Each row was made from one small tree. The marks that hang from a mark follow it in brackets, in the order of their numbers. Every link used is in the known rows. Write each row's tree.
(in the rows, 128 means zero)
Known rows:
q216(q398): [123 123 108 121 129 145 100 138  93 101 142 142 140 125 125 145 110 140
 136 147  99 153 124 117 129 142 122]
q704(q903(q212)): [115 104 115 104 135 133  81 135 105 117 122 146 161 152 142 136  93 149
 143 159  99 129 151 129 114 151 114]
q150(q704(q903)): [112  98  93 112 139 108  68 132 116 138  92 151 157 162 147 152  97 141
 117 161 129 101 153 113 112 154 129]
q398(q216): [106 111 119 122 132 136 117 121 100 122 138 146 151 130 158 138  88 149
 155 142 119 125 131  95 129 126 117]
q216(q765): [136 107 125 124 128 135 110 111  89 105 145 138 141 135 150 124 111 134
 159 132 120 147 150 113 143 132 138]
q216(q323 q398 q903): [138 147 123 128 115 148  82 140  85  89 151 166 143 109 118 167 116 180
 146 149 103 162 155 127 110 150 116]
q802(q212(q903(q216)) q448): [161 112 135  87 140 122 135  95  68  92 129 146 125 135 134 159  95 114
 158 101 119 108 136 136  94 117 200]
q903(q216(q323)): [136 139 129 109 110 131  95 122 109 108 148 164 128 118 160 140 108 134
 148 142 124 135 150 105 122 147 147]
q750(q765(q216 q598)): [133 106  85 129 108 155 109 125  99  72 129 122 135 150 121 143 101 171
 124 102  92 126 207 135 173 153 111]
q398(q216(q323)): [112 126 125 127 119 150  97 115  94 117 156 161 142 128 166 139  91 166
 168 137 128 132 155  99 131 125 118]
q704(q903(q216(q323 q398 q765(q750)))): [147 167 110 136  87 128  32 119 100 103 146 177 109 139 159 142 135 179
 155 120 137 126 189 128 109 168 129]
q150(q704(q903(q212 q216(q323 q765)))): [132 146 122 108 117 120  27 122 116 121 121 190 134 153 166 141 111 181
 164 155 146 114 190 128  88 169 133]
q802(q212(q903(q216(q323 q398))) q448): [166 149 134 100 123 146  96 102  58  77 154 166 106 123 124 170 108 148
 171 101 122 130 152 149  86 124 191]
q750(q765(q216(q323))): [143 122 103 129 108 158  93 126  88  78 149 140 133 135 130 139 105 165
 141 111 103 141 204 129 167 142 110]
q903(q212(q802)): [132 103 115  99 151 144 111 125  69  94 137 144 157 149 122 117  99 149
 174 140  99 154 148 139 136 128 127]
q802(q212(q903(q216(q398))) q448): [160 133 126  95 136 133 117 108  63  82 136 153 115 126 116 170 105 132
 157 106 112 122 127 143  83 125 191]
q216(q323(q598) q398 q765): [148 148 122 149 102 174  60 112  73  85 182 161 105 139 155 139 120 183
 182 123 128 163 185 141 147 139 141]
q765(q216 q598): [131 105 104 128 121 156 115 126  94  84 130 125 137 140 126 141  94 159
 132 115 100 136 177 128 167 143 122]
q750(q765(q216(q398 q903) q598(q323))): [143 138  77 150  90 177  84 142  86  44 133 139 123 137  93 187 109 233
 121 112  76 137 218 165 148 173 102]
q765(q216 q750): [138 108 103 128 119 140 111 128  83  91 135 123 141 142 133 122 106 143
 131 104  95 137 171 128 169 135 112]
q212(q802(q448)): [145  85 109 107 156 117 130 113  51  94 129 145 146 144 119 135 105 141
 167 115 121 143 156 143 145 123 157]
q903(q212): [120 106 124 102 136 143 110 133  96 104 140 140 157 138 138 125  98 140
 153 151  89 150 139 125 129 137 119]
q216(q765(q598(q323)) q903): [143 118 113 142 101 156 100 110  87  77 139 144 130 144 137 161 110 201
 154 126 111 139 197 148 137 154 141]
q750(q765(q216(q323) q598)): [139 122  92 135  94 169  89 119  93  68 145 136 126 146 129 144 105 188
 138  99 102 134 231 140 176 151 112]
q704(q903(q212 q216)): [120 126 121  95 126 118  77 137 122 119 118 163 148 139 150 143  97 145
 140 162 108 116 143 119  94 165 128]
q802(q212(q903) q448): [155  90 130  96 148 137 139  93  52  91 132 130 139 148 125 152  92 119
 162 100 110 123 144 146 114 103 187]
q765(q598(q323) q750): [127 107  85 135  91 155  98 113  95  86 137 121 125 170 152 136 107 172
 132 107  96 124 196 149 164 147 135]
q704(q903(q216)): [124 122 114 105 123 107  86 129 123 126 112 158 142 134 155 152 101 127
 125 155 125 106 138 102 104 160 142]
q765(q216(q398 q903) q598(q323) q750): [145 140  83 154  87 172  82 140  76  53 137 135 121 142 103 172 114 227
 125 102  79 142 210 170 151 164 105]
q212(q903(q216(q398))): [135 148 133 104 123 143 108 131 104  96 136 150 126 116 133 158 103 129
 145 146 103 134 113 116  91 137 152]
q750(q765(q216(q398) q598(q323))): [132 130  68 148  91 188  81 134  89  50 142 129 109 150 109 166 106 210
 126 105  80 137 213 161 168 163 110]

Which tree is each row?
[156 151 135 123  81 150  87  90  97  83 152 147 108 152 169 129 118 167
 175  92 130 121 208 140 126 138 161]
q212(q903(q216(q323 q765(q598 q750))))
[129  87  92  96 166 104  70 128  67 114  92 166 162 179 118 145  97 176
 162 139 129 114 181 164 108 147 138]
q150(q704(q903(q212(q802(q448)))))
[151 157 128 139 108 187  63 147  68  60 168 167 129 121 112 165 102 226
 169 131  85 171 197 166 131 153 102]
q765(q216(q323(q598) q398 q903(q212)))
[143 133 126 125 110 171  89 135  83  65 145 154 148 129 114 154  97 218
 156 124  88 157 212 155 139 156 101]
q765(q216(q323 q903(q212)) q598)
[163 159 118 157  86 158  55 116  67  76 174 163 115 139 145 148 133 211
 175 107 118 156 210 157 135 149 125]
q216(q323(q598) q398 q765(q750) q903)
[160 129 143 104 139 133 120  97  71  92 135 150 127 137 140 129 107 133
 189 121 135 130 148 126 111 118 174]
q212(q802 q903(q216(q765)))
[128 124 135 134 127 130 111 114  86 110 141 163 154 118 149 150 102 184
 172 137 129 132 152 103 111 134 115]
q398(q216(q765 q903))
[151  97 123  98 158 119 124 127  46  80 126 161 167 137  99 148 104 180
 178 128  99 153 166 164 113 136 135]
q216(q903(q212(q802(q448))))
[134 110  77 140  94 175  99 122  95  61 134 121 121 158 126 154  97 192
 127 101  88 124 223 153 179 155 120]
q750(q765(q216 q598(q323)))
[127 128  87 129 100 127  42 111 124 112 100 166 114 173 166 165 107 192
 134 138 148  86 203 137 111 179 158]
q150(q704(q903(q216(q765(q598(q323))))))
[129 126 107 113 126  96  56 120 124 134  98 171 136 151 163 149 112 148
 136 151 154  95 161 106  96 166 146]
q150(q704(q903(q216(q765))))
[152  88 128  99 159 129 142 104  44  87 126 134 146 149 118 141  93 134
 179 111 116 136 152 154 127 105 171]
q212(q802(q448) q903)
[144 154 129 127 119 172  74 154  71  65 157 167 145 108  98 161 107 212
 159 141  82 176 177 150 120 154  89]
q765(q216(q323 q398 q903(q212)))
[135 129  84 142 102 162  89 135  84  72 138 125 123 146 115 140 115 183
 126  97  87 143 187 146 167 151 103]
q765(q216(q398) q598 q750)
[164 124 141  97 137 129 118 100  56  83 139 164 124 133 135 148 101 145
 189 109 135 131 169 149 109 117 186]
q212(q802(q448) q903(q216(q323)))
[143 154  99 134  89 136  76 116 102  84 146 151 107 141 145 134 134 175
 147 104 117 132 178 132 130 165 134]
q903(q216(q398 q765(q598 q750)))
[145 121 119 121 121 140 105 143  78  79 132 140 161 134 113 136 105 183
 143 118  74 148 181 148 137 149  90]
q765(q216(q903(q212)) q750)
[162 103 133 110 155 120 114 113  37  74 136 165 157 138 106 137 114 192
 201 117 113 161 182 168 116 135 140]
q216(q765 q903(q212(q802(q448))))
[127 137 132 141 107 155  89 116  86 106 159 172 139 128 164 164  90 203
 174 135 128 128 181 121 122 134 123]
q398(q216(q323(q598) q903))
[124 106  77 131  93 161  99 115 106  77 136 126 126 165 140 152 102 177
 129 118  94 120 205 146 160 156 132]
q750(q765(q598(q323)))
[136 142 114 118 113 109  36 114 119 129 115 186 127 149 172 150 115 164
 149 147 164 104 185 111  98 165 148]
q150(q704(q903(q216(q323 q765))))
[134 108  98  87 158  90  66 129  83 115  87 183 149 165 126 152 101 171
 157 141 137 101 172 154  88 162 152]
q150(q704(q903(q212(q802(q448)) q216)))
[130 135 133 116 137 152  92 122  62  94 150 181 161 130 128 145  93 216
 201 141 118 148 176 134 106 130 105]
q398(q216(q323 q903(q212(q802))))
[151 132 140 132 114 138  93 113  81  94 153 163 144 120 143 146 118 174
 170 134 126 156 179 123 124 140 130]
q216(q323 q765 q903)
[159 154 132 126 130 161  66 126  45  67 164 180 141 126 105 140 125 217
 205 135 111 183 186 159 109 143 115]
q216(q323 q398 q765 q903(q212(q802)))
[144 137 125 135 123 137  94 131  81  88 144 158 142 113 118 157 123 176
 154 143 108 161 146 125 111 150 120]
q216(q398 q765 q903)
[151 138 119 129  81 157  97  92  96  76 141 133 102 164 165 139 111 173
 162  95 115 111 200 153 130 141 168]
q212(q903(q216(q765(q598(q323) q750))))
[136 108  93 133 105 150 107 123  90  83 131 118 134 155 132 128 105 166
 127  92  96 130 197 139 177 144 113]
q765(q216 q598 q750)
[173 131 142 103 117 149 104  83  59  82 158 159 101 147 155 162  95 145
 182  88 133 111 181 158 109 116 214]
q802(q212(q903(q216(q323(q598)))) q448)
[132 136 105  95 136 119  36 128  98 117 108 191 142 162 142 143 102 179
 163 155 143 111 185 137  90 162 138]
q150(q704(q903(q212(q802) q216(q323))))
[141 164 121 130 102 136  39 122 103 105 146 183 112 124 153 154 125 173
 159 142 141 134 169 117  99 166 137]
q704(q903(q216(q323 q398 q765)))
[121 134 133 129 117 141 100 123  92 111 148 172 155 114 150 161  95 189
 164 144 124 133 162 104 111 135 111]
q398(q216(q323 q903))
[117 121  99 103 131  94  64 134 133 140  89 168 145 150 155 159 101 136
 113 164 139  88 145 103  92 167 142]
q150(q704(q903(q216)))
[136 141 112 139 106 172  69 126  83  90 172 156 115 136 149 150 109 171
 160 133 112 156 168 138 143 140 136]
q216(q323(q598) q398)
[150 135 114 120 148 160  95 152  49  61 136 159 153 120  74 153 106 204
 165 135  82 172 162 158 123 145  98]
q765(q216(q398 q903(q212(q802))))
[127 134 110 149  87 156  77  92  86 100 162 152 123 157 178 120 113 205
 182  92 138 125 217 125 153 135 117]
q398(q216(q323 q765(q598 q750)))
[143 149 115 111 135 135  51 127  79  93 132 180 128 142 124 137 120 184
 181 143 126 139 159 142  93 161 131]
q704(q903(q212(q802) q216(q398 q765)))
[127 131 115 104 130 107  47 128 121 126 103 177 144 156 158 140 108 166
 149 160 137 105 167 123  85 171 132]
q150(q704(q903(q212 q216(q765))))
[150 168 106 140  76 149  56 110  96  79 162 164  98 139 154 134 138 191
 161  99 127 141 203 138 133 165 134]
q903(q216(q323 q398 q765(q598 q750)))
[173 119 145  98 135 124 126  81  59  87 138 150 117 137 140 148 106 126
 180  91 134 116 152 139  98 116 206]
q802(q212(q903(q216(q765))) q448)
[139 144  84 143  91 179  71 132  88  57 153 143 115 138 111 155 115 205
 137 102  95 147 221 147 165 160 102]
q750(q765(q216(q323 q398) q598))
[157 140 124 137  97 168  74 131  69  68 161 152 136 146 135 140 104 214
 166 104  88 151 226 170 151 147 104]
q765(q216(q323(q598) q903(q212)) q750)
